What can hang from each mark
U: Z
W: K
K: M W
R: S
S: R Z
M: K R Z
Z: B M S U

Every row comes from one small tree of marks. The marks that hang from a mark follow it in brackets, in alphabetical order. Every link used is in the known rows. Which tree was each row made from?
Known rows
K[M[R]]: [-15.1   8.5   3.3  20.5  -1.8 -18.6   0.8   7.5   9.7   2.0  17.9  -5.6
   1.3 -30.9   4.1  12.3  14.3  -6.6   9.3  -2.0  -3.0   6.3]
S[Z[U]]: [-29.9   7.8   9.5   3.8  31.4 -13.8   6.9   0.1  15.6 -12.7   0.1   4.6
  -6.0  14.7  -2.4   7.0 -50.9  -2.5 -10.8  -2.3   4.2   5.2]
U[Z[B M[K R]]]: [-24.4  -3.7  17.1  27.8  -1.0 -45.8   7.0   1.0 -23.2  -5.9  17.2 -19.5
  -3.7 -12.6  14.7  14.6 -24.9  -9.3  -9.4   9.0  12.6   1.4]
R[S[Z[B M U]]]: [-14.6  -3.4  -1.6  20.0  34.2 -19.5  13.4   1.5  -8.2 -16.7   4.0 -10.2
 -17.4  19.9   1.1   5.9 -46.0 -20.5 -32.0   4.5   7.3   5.2]
R[S]: [ 16.1  -3.0  -3.3   5.8  -3.5   8.5   9.9   3.7  -9.1  -3.2   0.7   2.1
   1.5   6.7   2.8   2.3  -4.0 -15.4  -9.5   2.0   4.1   0.9]
W[K[M[R Z[B]]]]: [-27.7   4.6  18.5  42.4 -17.2 -24.8  -6.7  -3.3  -2.2 -11.6  33.3 -39.0
 -22.9 -24.6 -11.1  -3.6  -8.3  14.8  21.8   5.3  17.5   3.6]
S[R Z]: [ 14.3   3.9   3.6 -14.7  15.3   7.6  -7.4  20.4   9.9  -2.8  -5.6  -1.9
   3.8  -5.9  -7.4  43.9 -51.2 -17.0 -11.7  -0.2   3.2  -6.2]
K[M[R[S[Z]]]]: [ -2.4   6.4   3.3  26.8   5.7 -13.8   9.9  11.1  11.8  -3.2  19.4  -6.9
   3.5 -28.2   0.6  22.4 -17.6 -16.8  -3.8  -1.7  -3.2   7.2]
R[S[Z]]: [ 19.7  -3.3   0.1   8.9  12.2   7.2  14.1   5.2   2.6  -8.3   1.8  -1.6
   3.3   3.5  -4.6  15.6 -48.4 -16.0 -19.9   0.3  -0.5   1.6]
K[W]: [ -2.0  -6.1  19.5  -7.6  10.5   0.4   9.0 -13.2  11.6   2.0  11.5  17.2
  -9.7  14.9  -5.0   3.7  10.2   6.0  -6.3  -1.1  -8.2  -6.5]
U[Z]: [-28.3  -0.8  10.8 -19.4 -22.7  -7.6   1.0  -5.5   3.7  -1.5   4.5  -0.8
  18.7  -0.3  16.2   7.2 -12.3   1.6   5.8  -0.2   7.3   4.2]
K[M[Z[U]] W]: [-52.5  11.2  23.0  20.6  -3.0   1.7 -13.0 -23.7  32.8  -6.8  16.6   4.2
 -12.5   6.9  -3.3   1.9  14.6   7.3   5.1  -6.6  -3.0  11.0]
U[Z[M[K[W]] S]]: [-40.8   1.1  31.4  15.1  11.5 -34.6  -2.6 -12.1   1.2   1.3  -1.0   5.7
  -5.2  -4.0  29.0  10.4 -44.1  -7.2  -7.0  -0.8   4.6   4.2]
S[R Z[B U]]: [-20.2   4.2   9.4 -13.2  34.4 -10.5 -13.4  16.7   5.5 -16.5   8.4  -9.2
 -15.2  18.3  -1.4  28.2 -43.1 -18.0 -15.1   5.4  19.9  -3.6]
K[M[Z[S[R]]] W]: [-34.3   7.2  28.9  16.2  -3.1   4.7 -32.3 -15.5  32.1  -1.0  13.7   0.0
 -13.1  -8.2   5.4  18.3  -7.3  -0.5   6.9  -5.8  -4.9   4.1]
U[Z[S]]: [-45.3  -0.4  24.9 -12.8  -8.6 -21.5 -14.2  -8.5   7.7  -2.2   3.7   0.6
   8.4   0.0  32.9   1.0 -37.3   0.3   9.0  -0.9   9.2   4.2]
U[Z[M]]: [-35.3  -1.5   4.4  -5.0 -12.4 -23.5   6.5  -5.8  -5.1   1.8  -7.2  -4.6
  11.6  -4.4  18.2  10.5 -16.9  -2.7  -6.4  -0.4   0.6   6.4]
S[R Z[U]]: [-19.7  11.5   9.0 -14.4  28.0  -6.4  -6.1  18.1  11.0  -9.4  -7.4   7.1
  -4.4  12.4  -0.4  34.9 -44.9 -19.0  -9.9  -0.3  13.0  -2.1]
S[Z[M]]: [ -4.8  -0.7  -3.4  18.0  29.0 -16.7  11.4   2.1   5.2  -3.7  -9.5  -7.6
  -4.6  -8.0  -8.1  20.1 -61.2  -5.2 -24.3  -2.5 -12.6   3.3]
W[K[M[R[S]]]]: [-10.6   5.7  10.9  24.8  -7.6 -21.3  15.1   7.6  -1.5  -3.6  25.2 -18.1
 -14.6 -24.8  -3.9   0.5   2.2  -0.1  15.9   2.3  15.8   3.1]
K[M[Z[S U]] W]: [-67.5  11.5  34.2  24.7   8.3 -10.1 -24.8 -26.7  35.4  -8.3  16.2   6.3
 -20.8   7.2  10.2  -3.5  -5.2   6.4   8.0  -6.8  -1.7  11.2]
S[R Z[B M]]: [  5.2  -4.4  -3.7   1.0  30.9 -13.0  -9.4  18.4  -4.9  -7.1  -0.9 -21.5
 -13.8  -3.8  -7.0  40.4 -54.3 -20.8 -28.9   5.3   2.1  -5.9]
Z[M[K] S[R] U]: [-48.8  19.5  19.5  31.3  49.4 -44.2 -18.3  12.1 -11.9  -3.6 -22.6   9.3
 -33.0   6.6  30.8  11.1 -35.7 -30.4  -8.5   1.2  21.1   3.6]
R[S[Z[B M]]]: [ 12.7  -9.7  -5.7  20.3  23.8  -8.3  12.6   3.8  -9.8 -12.0   6.0 -17.7
 -11.0   5.2  -4.1  13.7 -51.0 -18.8 -33.6   4.5  -1.4   2.1]
S[Z[M[K]]]: [  8.3   4.5   0.3  35.1  34.6 -14.4  12.5   5.3   1.8  -3.6  -8.2  -8.5
  -6.8 -16.2 -11.1  24.3 -68.5 -11.6 -25.6  -1.5  -6.4   4.8]

Which tree is each row?
[-14.7   6.3  23.9  64.4  38.9 -59.0  -1.2   5.8 -21.4   1.4  -5.5  -0.5
 -28.0 -23.3  21.1   9.4 -49.8 -16.7  -7.7   3.4   1.0  -1.5] -> Z[M[K R] S]
[-15.3   6.6  12.9  46.9  36.2 -34.0  -9.9   0.1 -10.7   1.9 -13.8  -3.2
 -24.3 -14.7  19.7   1.6 -47.6 -14.9 -11.7   0.2   1.2   4.1] -> Z[M[K] S]
[-46.3   3.1  28.8  55.7  -3.0 -42.9 -13.8  -9.7 -20.2 -22.0  22.5 -19.9
 -24.8  14.5   0.2  -4.4 -16.2   6.8   8.0  10.3  14.8  -1.7] -> M[R Z[B U]]
[ -5.2   2.2  17.5  28.5  20.7 -33.9  23.2   9.7 -10.7 -11.2  11.1   7.2
  -6.8   4.1   3.0  16.6 -39.1 -16.2  -9.5   4.2   5.2  -3.2] -> M[R[S[Z[U]]]]
[ 15.2  -2.9  14.3  29.5  12.1 -25.1  21.8  11.1 -11.8  -7.0  12.6   1.3
  -1.7  -7.6  -1.6  22.8 -42.3 -15.2 -11.0   4.4  -1.4  -5.7] -> M[R[S[Z]]]
[-72.7   9.5  15.0  23.2  45.6 -54.2 -10.3  -7.6  -4.2  -6.1 -18.4   8.6
 -31.9  18.0  32.8 -15.0 -29.9  -9.2  -8.3  -1.5   6.3   7.8] -> Z[M S U]
[-16.4   2.3  36.6  59.7  46.2 -59.2   4.3  -3.1 -14.4   3.0   2.1   9.6
 -33.7 -13.8  18.1  11.6 -43.1 -12.9 -11.8   2.4  -4.2  -5.6] -> Z[M[K[W] R] S]
[-65.5   3.3  14.6  10.2  49.8 -52.9 -29.9   5.3 -14.9 -12.3  -4.3  -9.4
 -44.4  24.0  32.1  -2.2 -23.8 -21.1 -13.8   7.5  22.0   0.0] -> Z[B M S[R] U]
[-52.1  11.5   3.7  28.4  -9.1  -3.6 -27.4 -11.5  15.8 -14.8  18.5 -25.7
 -11.8  -3.0   0.1  -7.2   5.2   2.2   7.5  -0.7  10.0  16.1] -> K[M[Z[B U]]]
[-24.4   0.8  17.7   8.8  -2.7 -21.3  11.9  -8.9  -2.9   2.5   0.1   4.0
   4.5  -4.5  12.4  17.0 -19.1  -6.0 -10.8  -0.1   3.0   4.4] -> U[Z[M[K[W]]]]
[-35.9  15.5  13.8  56.6  37.1 -58.7  19.6   7.0 -24.5  -4.9  -6.7   7.5
 -25.2  -0.3   9.7   5.4 -11.4 -17.3 -10.0   4.1  10.7   3.6] -> Z[M[K R] U]
[ 14.5  -7.7  14.3  30.3  16.1 -27.9  17.5  10.2 -15.6 -11.3  22.7  -8.4
  -8.4  -2.9  -2.5  18.2 -40.5 -14.5 -14.0   8.1   2.5  -7.1] -> M[R[S[Z[B]]]]
[ 18.2   1.0   0.0  18.2  35.5 -10.5  -7.7  22.7  -8.3  -7.4   0.2 -22.3
 -16.2 -11.8 -10.0  44.4 -62.4 -27.0 -30.0   6.1   8.5  -4.2] -> S[R Z[B M[K]]]
[ -9.1   5.7  13.2  26.1   2.8 -21.6  18.0   9.1   5.7  -6.6  26.1 -19.8
 -13.3 -27.0  -8.4   9.5 -27.5  -0.6   9.8   1.0  13.4   3.8] -> W[K[M[R[S[Z]]]]]
[-35.5  15.9   2.7  38.7  34.1 -33.6  10.5   1.3 -13.8  -4.7 -14.9   5.0
 -21.7   7.9   7.5  -2.9  -9.0 -15.7 -14.1   0.3  11.5   9.7] -> Z[M[K] U]
[ -4.1  -0.8   6.2  31.8  31.1 -36.5  17.8   6.4  -3.5  -3.9  -2.9  -6.2
  -7.5 -14.5  -6.0  26.4 -63.1  -6.5 -21.2   0.4 -12.9  -1.6] -> S[Z[M[R]]]
[-58.4   7.0  19.9  47.9  58.7 -57.1 -17.6  -5.0 -16.3 -15.3   4.0 -12.2
 -48.1  15.6  26.4 -18.4 -37.5 -15.8 -15.7   6.9  22.5   7.4] -> Z[B M[K] S U]
[-27.4   3.5   1.7  -0.3  43.7 -25.8  -8.1  15.8  -3.4 -13.6  -3.2 -13.4
 -22.1  14.5   0.3  31.5 -49.0 -22.4 -27.0   5.1  12.7  -1.6] -> S[R Z[B M U]]
[  5.0   1.9   7.6  35.6  25.4 -16.4  14.5  -4.5  -7.7   4.7  -5.6   5.5
 -17.5  -5.4  -4.9  11.4  -9.6  -9.7 -20.5   0.2  -6.2   0.2] -> Z[M[K[W]]]
[-38.4   9.8  18.4  31.4 -13.5 -10.7 -18.0  -8.8  12.9  -7.9  15.4 -29.2
 -20.7 -21.6  -1.1  -9.4 -23.7  14.6  23.8  -1.8  15.5   9.3] -> W[K[M[Z[S]]]]
[-48.2  14.3  13.2  27.9 -14.7 -10.3  -7.6  -8.2  11.3 -10.8  14.8 -25.0
 -18.7 -10.1  -6.8 -12.0  -3.9  14.0  23.0  -1.3  20.4  11.9] -> W[K[M[Z[U]]]]
[-46.6  -6.1  17.2 -10.5   4.6 -36.9 -24.2   0.5  -9.8  -4.7   2.9 -17.0
  -8.1   0.8  34.2  15.7 -37.1 -13.2  -7.5   6.0  14.4  -0.1] -> U[Z[B M S[R]]]
[  4.7  -7.7  19.3  54.9  35.0 -47.2  13.4  -0.4 -26.5  -4.8  23.2 -12.2
 -34.5  -6.0  -4.7  11.0 -10.4 -10.1 -22.6  10.5   0.7  -7.4] -> Z[B M[K[W] R]]
[-26.0   5.0  18.5  20.7 -12.5  12.1 -13.9 -22.2  30.8  -2.2  18.8  -2.5
  -5.9  -7.3  -9.2   9.3  10.8   8.9   3.6  -6.2 -10.9   7.7] -> K[M[Z] W]
[-37.6   2.6  14.9  35.3  47.7 -39.5   6.0  -9.0 -14.0 -12.2  12.0  -3.3
 -41.2  25.3   2.5  -8.4  -0.1 -10.5 -24.3   7.1  14.2   3.1] -> Z[B M[K[W]] U]
[ 18.2   5.3  10.0  13.8  36.0  -5.6   3.8  17.0   3.4   1.1 -10.2   2.5
 -10.0 -10.5 -11.3  53.0 -58.0 -25.0 -27.7   0.0  -1.7  -6.1] -> S[R Z[M[K[W]]]]
[-63.8   3.6  42.7  60.4  10.8 -57.3 -28.8 -13.7 -16.2 -23.3  21.5 -17.7
 -35.5  14.8  16.9 -10.5 -41.7   5.2  11.7   9.5  17.1  -1.7] -> M[R Z[B S U]]
[-23.3  -1.6  22.5  27.8  -7.1  -6.9 -48.8  -6.5  -6.5 -14.3   7.8 -27.9
 -21.6   5.1   8.8   6.1 -40.9  -1.2   5.5   6.8  13.3  -3.4] -> M[Z[B S[R]]]
[-73.7   0.3  15.1  24.5  52.3 -59.9 -19.6 -10.0 -11.4 -15.1   1.9 -10.9
 -45.8  25.6  30.1 -23.5 -29.2  -7.8 -14.7   5.7  14.6   5.7] -> Z[B M S U]
[-55.5   4.0  23.5  -7.2  37.3 -33.8 -36.6   5.5  -4.5 -15.4  10.3  -4.7
 -35.4  29.6  29.5  -5.9 -18.2 -15.6   1.2   7.8  30.4  -2.9] -> Z[B S[R] U]
[ -8.4  -2.9   4.5   8.9  25.9  -6.6   9.0   2.1  -1.3 -19.2  13.6  -7.5
 -11.8  23.1  -0.6   3.1 -42.4 -16.5 -22.6   4.6  12.8   3.8] -> R[S[Z[B U]]]
[-37.8   2.0  24.5 -25.3 -10.4 -16.7 -22.4   2.8   5.2  -0.1  -1.6   2.4
   9.4  -0.8  34.1  18.6 -33.8  -9.8  10.0   0.4  15.4  -0.6] -> U[Z[S[R]]]
[-53.8  13.6  23.9  -8.0  30.5 -27.8 -27.2   7.4   3.2  -6.5  -9.9  15.5
 -22.0  21.8  31.7   2.5 -20.4 -17.0   7.5   0.4  22.1  -0.8] -> Z[S[R] U]
[-28.4 -10.5  11.2  13.0  -7.7 -44.0  10.8  -1.8 -24.3  -7.5  16.2 -18.1
  -1.3  -1.0  19.0  11.6 -19.5 -10.9 -13.0   9.0   8.0   0.4] -> U[Z[B M[R[S]]]]
